Known rows, with every step that occurs:
zunar -> degu -> ranev -> vigi -> sutobof -> tediret: [-14 -18  -1  13  19  15 -26  -6  18  13   2 -23  15  -1   2  -9  12  -4
  18 -11  23   4  -4   7  15 -25  16  -3  -8  15 -16  17  24  10 -20 -41
  -8   7]
ranev -> vanitim -> keku -> tediret -> zunar -> degu: [-44 -28 -30   1   6  29  19 -30  -1   4   5  -5   7 -10  -5  -9   2 -19
  29 -28  -3 -10   4  18  21  -2  21  24  28  33  -4   3  43  14  -9 -47
 -11   0]
vigi -> sutobof -> tediret: [-14 -12  -2   7  40  20 -10 -20  19  24 -10 -11  21 -12   2 -11   7 -23
  25 -22  -6  17   9  -5  18   6  29 -13 -12  16 -22  -5  35  -3 -11 -48
 -10  12]
goni -> vigi -> sutobof: [ 17 -20  -5  10  41  27   0 -70  18  25  -8  -4  18  -2  -8 -22 -19 -24
  36 -33  -3  21  -3  -2  23  -3  27  17   2  11 -27  -6  41  17   2 -39
   1  13]
vigi -> sutobof -> tediret -> keku -> vanitim -> ranev: [  4  -5  -7  17  24  -6  33 -32   0  32  -4  -1  -2 -16  -8 -22  34 -46
  13 -28  12   4  18 -23  12 -18  43   0 -20  11  -2 -10  23 -14  -8 -21
  -7   1]
goni -> nama: [-10   1 -14  -4  43  42   4 -47  39   4 -17  -5  25  -2  -3   8  -9 -10
  43 -35 -14  22  -3  22  28 -26  16 -32   8  -1 -31  -6  33   4 -16 -56
   4  13]
sutobof -> tediret -> keku: [-23 -10 -16   7  32  23  19 -51  23  16 -19  -8  31 -16  -6  -9  12 -30
  19  -9   1  19   3   6  19  -8  19 -32   7  23  -4 -20  57  -7  -2 -24
 -12  18]
keku -> tediret -> zunar: [-24 -21 -13   6  31  49  -1 -39   9  -3 -10  -5  28 -12 -13 -11 -30 -18
  28 -36 -10  -4  -1  -3  17 -16   1 -21   9  15 -21 -13  48  -7 -22 -50
 -17   7]
ranev -> vanitim: [-13 -10 -18  -1  31  37  19 -36  28  10 -11  -3  16 -16 -10  -6   4 -21
  25 -11 -13  24  10  19  28  -4  11 -12  17  23 -29  -4  32  18 -12   1
   2  13]
degu -> zunar -> tediret -> keku -> vanitim -> ranev -> vigi -> sutobof: [-25 -12 -10  17  18  13  16 -36 -15   3  -2 -11  -3 -23 -13 -23 -14 -35
  45  -5  13  -1  13 -10   1 -69  31  -1  -4  12   2  -8  -1 -18 -17   2
   7  -9]
tediret -> keku -> vanitim -> ranev: [ 16  -6 -17  10  27  22  50 -64   6  14  -7   5  10 -18 -12 -21  18 -37
  17 -26   4  11   9 -12  21 -29  20 -21   1   2 -10 -21  27   2 -11  11
   5  -1]
zunar -> tediret -> keku: [-29 -11 -17   5  33  38  13 -65   6  -7 -22  -7  27 -20 -14 -20   9 -30
  33   1  -7  19   0   6  22 -33  13 -30  18  26 -21 -34  37  -5  -9 -30
   0  11]
ranev -> vigi -> sutobof -> tediret -> zunar: [-18 -27  -1  21  26  19 -21  -2  21  12  -1 -19  -1  -6 -10  -1 -47 -17
  33 -18  10  -1   4   4  11 -21  29   0  -9  31   0   5  51 -20  -7 -40
 -20  17]
vanitim -> ranev -> vigi -> sutobof: [ 23 -12  -4  13  38  30  -1 -39  22  24  -4  -8  -7 -16  -3 -19 -20 -12
  44 -28  11  24   3 -15  13 -25  23   1 -13  -8 -15   4  21   9 -33  -9
   1   2]
degu -> zunar -> tediret: [-57 -16 -11  -1  40  46  -7 -44   7  -3 -13 -16  43 -30   6 -19 -11 -10
  43   0 -20   6   1  10  15 -39   2 -51  21  -2 -32 -20  13   6 -20 -21
   3   4]
zunar -> degu -> ranev -> vanitim: [-15  -9 -17   2  15  29  12 -26  13  -5   5  -9  33  -5   0 -18  39 -10
  15  -6   3   9  -2  29  29 -15   1 -11  25   9 -37   5  20  46 -18  -4
   8   4]
vigi -> sutobof: [  9 -14  -6   5  39  41   2 -42  14   5  -6  -5  26  -6  -1 -16  -8 -24
  31 -27  -7  25   5  -2  24   2  18  -9   0   7 -33 -15  31  11 -17 -52
   1   7]
zunar -> degu -> ranev: [ -8 -13 -12   4  25  41   0 -44  13  -5   0 -11  50  -2   7 -22  26  -6
  18 -16   5   9 -11  15  28 -18 -10 -35  19  -7 -38  -9  25  38 -23 -30
   5   3]
vanitim -> keku -> tediret -> zunar: [-34 -25 -21   1  22  34  17 -48  13   8  -5  -1  20 -16  -3 -12 -27 -14
  40 -37  -9   6   6  -2  13 -12  18  -1  12  10  -4 -14  53  -3 -18 -47
 -15   2]
ranev -> vanitim -> keku -> tediret -> zunar: [-41 -19 -26  -1  11  21  27 -29  18  10  -1   1   0 -19  -9 -10 -19 -20
  38 -27 -12   9  16  11  14  -6  25  21  14  25  -4  -2  49   5 -14 -26
 -12   5]
tediret -> keku: [ -1 -10 -21   4  33  43  27 -73  18  -6 -13  -2  38  -9  -9  -9  -2 -31
  30 -11  -1  29  -1  10  27 -17   8 -22  16  15 -14 -27  52   9  -5 -28
  -1  12]
sutobof -> tediret: [-26 -13  -8   2  40  29  -2 -35  33  30 -18 -10  30 -20   1  -4   7 -14
  19 -15  -8  12   4   3  19  -2  13 -42   2  14 -22  -7  41  -3 -11 -21
 -14  20]
goni -> vigi -> sutobof -> tediret -> keku -> vanitim -> ranev -> levekul: [  7 -17   6  20  22  -8  31 -32  12  61 -11  -5  -2 -19 -19 -20  36 -44
  24 -34  19  -8  16 -15  -2 -28  50   5 -17  24   1   8  38 -12  15  17
  -5   9]
vigi -> sutobof -> tediret -> zunar -> nama: [-43 -11  -5  16  39  24 -27  34   1  10   2  -9  17  -8  -7 -18   0 -13
  37 -32   4  -9   7  -4  19   0  39  -5   2  32 -17 -10  42 -22 -25 -91
 -17  21]
vanitim -> keku -> tediret -> zunar -> degu -> ranev: [-36 -25 -18   6   7  29   7 -37   0  -4  10  -9  32  -4   9 -21   2  -4
  30 -31   7  -6  -5   9  13 -20   6   0  20  -4 -13  -7  40  26 -27 -53
  -9  -8]
keku -> tediret -> zunar -> degu -> ranev: [-26 -22 -11   9  16  43 -11 -25  -6 -13   4 -13  41   2  -4 -26   4  -8
  18 -30   7 -17 -15   8  17 -32 -10 -18  18   4 -31  -5  38  21 -29 -59
 -10  -3]

Rows:
[-37 -12 -26  -7   4  17  21 -37  13  13   1  -4  17 -14   3 -18  44  -9
  23 -18   0  15   7  14  17 -11  13  17  17   9 -20  10  20  34 -28 -26
   2  -6]
zunar -> degu -> ranev -> vanitim -> keku -> tediret
[  9  -9  -9   3  37  31  30 -43  14  28  -4   2  12 -24  -5 -18  15 -23
  16 -34  -4   8  10 -16  18 -27  14 -31  -5  -9 -26 -12  11   5 -23  12
   2  -2]
keku -> vanitim -> ranev
[-40 -32  -9   1   1  34  11 -14  10   3   9 -13  39 -13  -1 -13  23  -3
  35 -26  11 -14  -2  13   4 -25   4 -18  21  -1 -14   6  43  22 -24 -25
  -8  -7]
vanitim -> keku -> tediret -> zunar -> degu -> ranev -> levekul
[-16  -6 -14  10  28  19  33 -53  -5  13 -13  -1   3 -32 -14 -30  24 -35
  24 -14  -1   8  11 -14  15 -43  24 -28   6  11 -16 -29  12 -13 -19   2
   4  -2]
zunar -> tediret -> keku -> vanitim -> ranev
[-23 -18 -22 -10  30  34  18 -61  28  24 -16   1  21 -23   1  -7  -3 -14
  33 -30 -13  30  10 -12  16  -3  16  -6   6   0 -15 -10  40  -2 -27 -43
  -8   2]
vanitim -> keku -> tediret
[-35 -21 -24   9  -2  14  28 -15   8 -14  20  -7  21  -3   9 -24  11 -11
  30 -13   8   2   4  35  22 -15  15  13  31  13  -9   3  37  52 -10  -9
   3  -1]
tediret -> zunar -> degu -> ranev -> vanitim -> keku
[-39 -27  -8  19  13  23 -23   4  18   0   6 -26  22  -3  -2  -7 -14   3
  19 -10  23 -15 -11  21  13 -42   2 -24  11  20  -5  11  46  10 -11 -16
 -15  13]
sutobof -> tediret -> zunar -> degu -> ranev -> vigi
[  0 -27  -5  22  11  34 -19  -8   1 -19  17 -20  19  12  -4 -16 -28  -5
  32 -21  23  -7 -11  18  18 -35   6   8   9  12 -15   7  35  28 -18 -43
  -2   0]
tediret -> zunar -> degu -> ranev -> vigi -> sutobof
[-34 -10 -16   9  41  53  -9   5   9  -7   0  -4  29 -11 -10 -18 -14  -5
  41 -31  -2  -3  -1   7  29 -10  12 -28  22  22 -23 -22  43  -6 -27 -56
  -8  19]
tediret -> zunar -> nama
[ -9 -28  -5  18  10  34 -27  -9  -7 -14   9 -19  14   9 -12 -17 -28  -7
  28 -31  22 -12 -10   3  12 -34   4  17  -1  14 -17  10  32   8 -32 -68
 -12  -4]
keku -> tediret -> zunar -> degu -> ranev -> vigi -> sutobof
[-37 -13 -17  12  22  21  23 -49  -3   2  -9 -12   6 -31 -14 -14 -14 -25
  39  -3  10  -3   8  -3   3 -78  17 -31   8   8   5 -12   6 -20 -17  30
   5  -4]
degu -> zunar -> tediret -> keku -> vanitim -> ranev -> vigi
[-10 -20  -9  18   5  -1   8 -13   0   3   4 -16  10   8 -17  -2  22 -33
   4  -8  31  -4   4   5  13 -35  25  12  -8  33  -1   6  25  -8   1 -31
  -5   2]
zunar -> degu -> ranev -> vigi -> sutobof -> tediret -> keku -> vanitim
[-38 -22  -6  17  16  24 -11  -3   7   0   7 -19  40  -4   9 -18  19  -6
  14 -15  11 -20 -11  19  18 -25   3 -34  15  11 -19  -2  45  25 -13 -32
 -13   8]
sutobof -> tediret -> zunar -> degu -> ranev
[-37  -8 -16  10  25  21  32 -49 -17  -1  -8  -5  24 -31  -4 -29  18 -34
  35 -10  -3  -5  10  -5   8 -58  17 -36  13   0  -9 -25   3  -6 -13  19
   7  -7]
degu -> zunar -> tediret -> keku -> vanitim -> ranev
[-12 -25  -4  28  22  13 -21  -2  -1  24   9 -21 -11  -9   7 -17 -13  -7
  31 -27  23 -24  -7  -1  12 -22  31   3  -5  19   6  14  35   2 -18 -34
 -17   4]
vanitim -> ranev -> vigi -> sutobof -> tediret -> zunar -> degu
[  1 -13   2  13  29   1   0 -11  20  48  -4 -10 -17 -21 -10  -4  -3 -23
  17 -31  13   5  17 -24   5 -30  37  -2 -31  12  -5  13  11 -23 -22  -1
 -10   3]
keku -> vanitim -> ranev -> vigi -> sutobof -> tediret
[-35 -16 -16   8   6  30   1  -6  -4 -17   7  -9  24  -1 -11 -24  10 -11
  14 -22   5 -16  -4  23  19 -26  -1   7  22  22 -27   8  29  29 -24 -32
  -7  -1]
keku -> tediret -> zunar -> degu -> ranev -> vanitim
[-11 -16 -10  19  10  10  -8 -20   9  -1  -1 -20  17   6  -6 -12  13 -20
  23  -2  33   8  -6  10  14 -24  20   6  -2  24  -1   7  38   9  -9 -45
  -6   7]
zunar -> degu -> ranev -> vigi -> sutobof -> tediret -> keku
[-24 -28 -17   8  26  53  -8 -43  -9  -8  -2 -12  36  -2  -6 -12 -11 -14
  19 -33  -3 -25 -14   9  24 -11  -3 -15  19  24 -21 -10  44   4 -20 -67
 -17   3]
keku -> tediret -> zunar -> degu
[ -9 -29  -2  26  16   5  -6   4 -10  27  16 -18 -17  -6  -5  -9  -7 -21
  14 -33  25 -35   5 -10  10 -31  33   6 -16  30   5  14  20 -14 -10 -24
 -16   0]
keku -> vanitim -> ranev -> vigi -> sutobof -> tediret -> zunar -> degu
[-23 -21   1  22  16  14 -20   4  -8  -5  15 -19  30   5  11 -27  13 -15
  20 -23  16 -16  -6  12  16 -13  16  -8   3  11 -20   2  36  21 -11 -65
 -12   4]
vigi -> sutobof -> tediret -> zunar -> degu -> ranev
[-44 -14  -4   6  19  29  36 -29  -6  11 -10 -10  27 -40 -11 -21  33 -33
  41  -2  -1 -17  14   1  -2 -56  14 -55  13   2 -11 -14   5  -9 -10  41
   7  -6]
degu -> zunar -> tediret -> keku -> vanitim -> ranev -> levekul
[ -7 -22   3  25  22   1   0   9  10  33   7 -12 -24 -16 -12  -9 -26 -24
  22 -34  16 -14  15 -18   3 -34  39   3 -24  20   5   9  26 -24 -13  -6
 -17   3]
keku -> vanitim -> ranev -> vigi -> sutobof -> tediret -> zunar
[ -6  -9 -13  13  24   3  29 -38  22  36 -13  -6  -7 -23 -18   0   2 -29
  13 -14  19   6  11 -12   8 -48  28 -19 -13  20  15   0  32 -26  -8  29
 -11  10]
sutobof -> tediret -> keku -> vanitim -> ranev -> vigi
[  3  -8  -7  21  26   3   7 -35  19  27 -12 -10 -14 -16  -4 -18  -2 -25
  37 -15  25  22   6 -12   7 -25  38   7 -18  12  11   3  40  -6 -15 -12
  -8   8]
vanitim -> ranev -> vigi -> sutobof -> tediret -> keku
[-49 -16 -19   5  25  34  26 -52 -12 -13 -10  -8  37 -22 -15 -14   0 -39
  31  -1  -9  -4  10   9  13 -48  11 -37  20  21 -12 -30  16 -16   3 -12
   4   0]
degu -> zunar -> tediret -> keku -> vanitim
[  4 -16   2   1  31  34  33 -28  24  40  -6  -2  18 -31 -11  -7  31 -23
  21 -27  -2  -3  16 -10   9 -28  12 -47  -3  -7 -29   0  15   0 -19  39
   1   0]
keku -> vanitim -> ranev -> levekul
[-44 -20 -12  15  -3 -11   8  19   1   3  24 -13  -1  -3  12 -23  27 -18
  27 -13  14  -4  12  25  12  -1  40  33   9  25  -3  13  34  36  -4 -31
  -6  -1]
vigi -> sutobof -> tediret -> zunar -> degu -> ranev -> vanitim -> keku
[-21 -21   4  23  17  10 -22  18  25   3   5 -19   6  -1  -6 -13 -36  -9
  31 -15  20  10   5   7   4 -36  20  -2 -12  12  -6  11  44  -1 -17 -23
 -14  11]
degu -> ranev -> vigi -> sutobof -> tediret -> zunar
[ -4 -20  -9  14  19   5  17 -23  13  20  -9 -10  -2  -6 -27   8  -9 -45
  13 -14  16  12  17  -7  12 -26  37   8 -20  46   6  -2  37 -34   5 -31
 -13  13]
ranev -> vigi -> sutobof -> tediret -> keku -> vanitim
[-41 -13 -19   2   1  11  25  -8  20   0   5   1   8 -15  -5 -19  -5 -12
  32 -23  -1  18  15  11   8 -22  19  20  13   4 -11   3  37  22 -24  -7
  -5  -2]
degu -> ranev -> vanitim -> keku -> tediret -> zunar
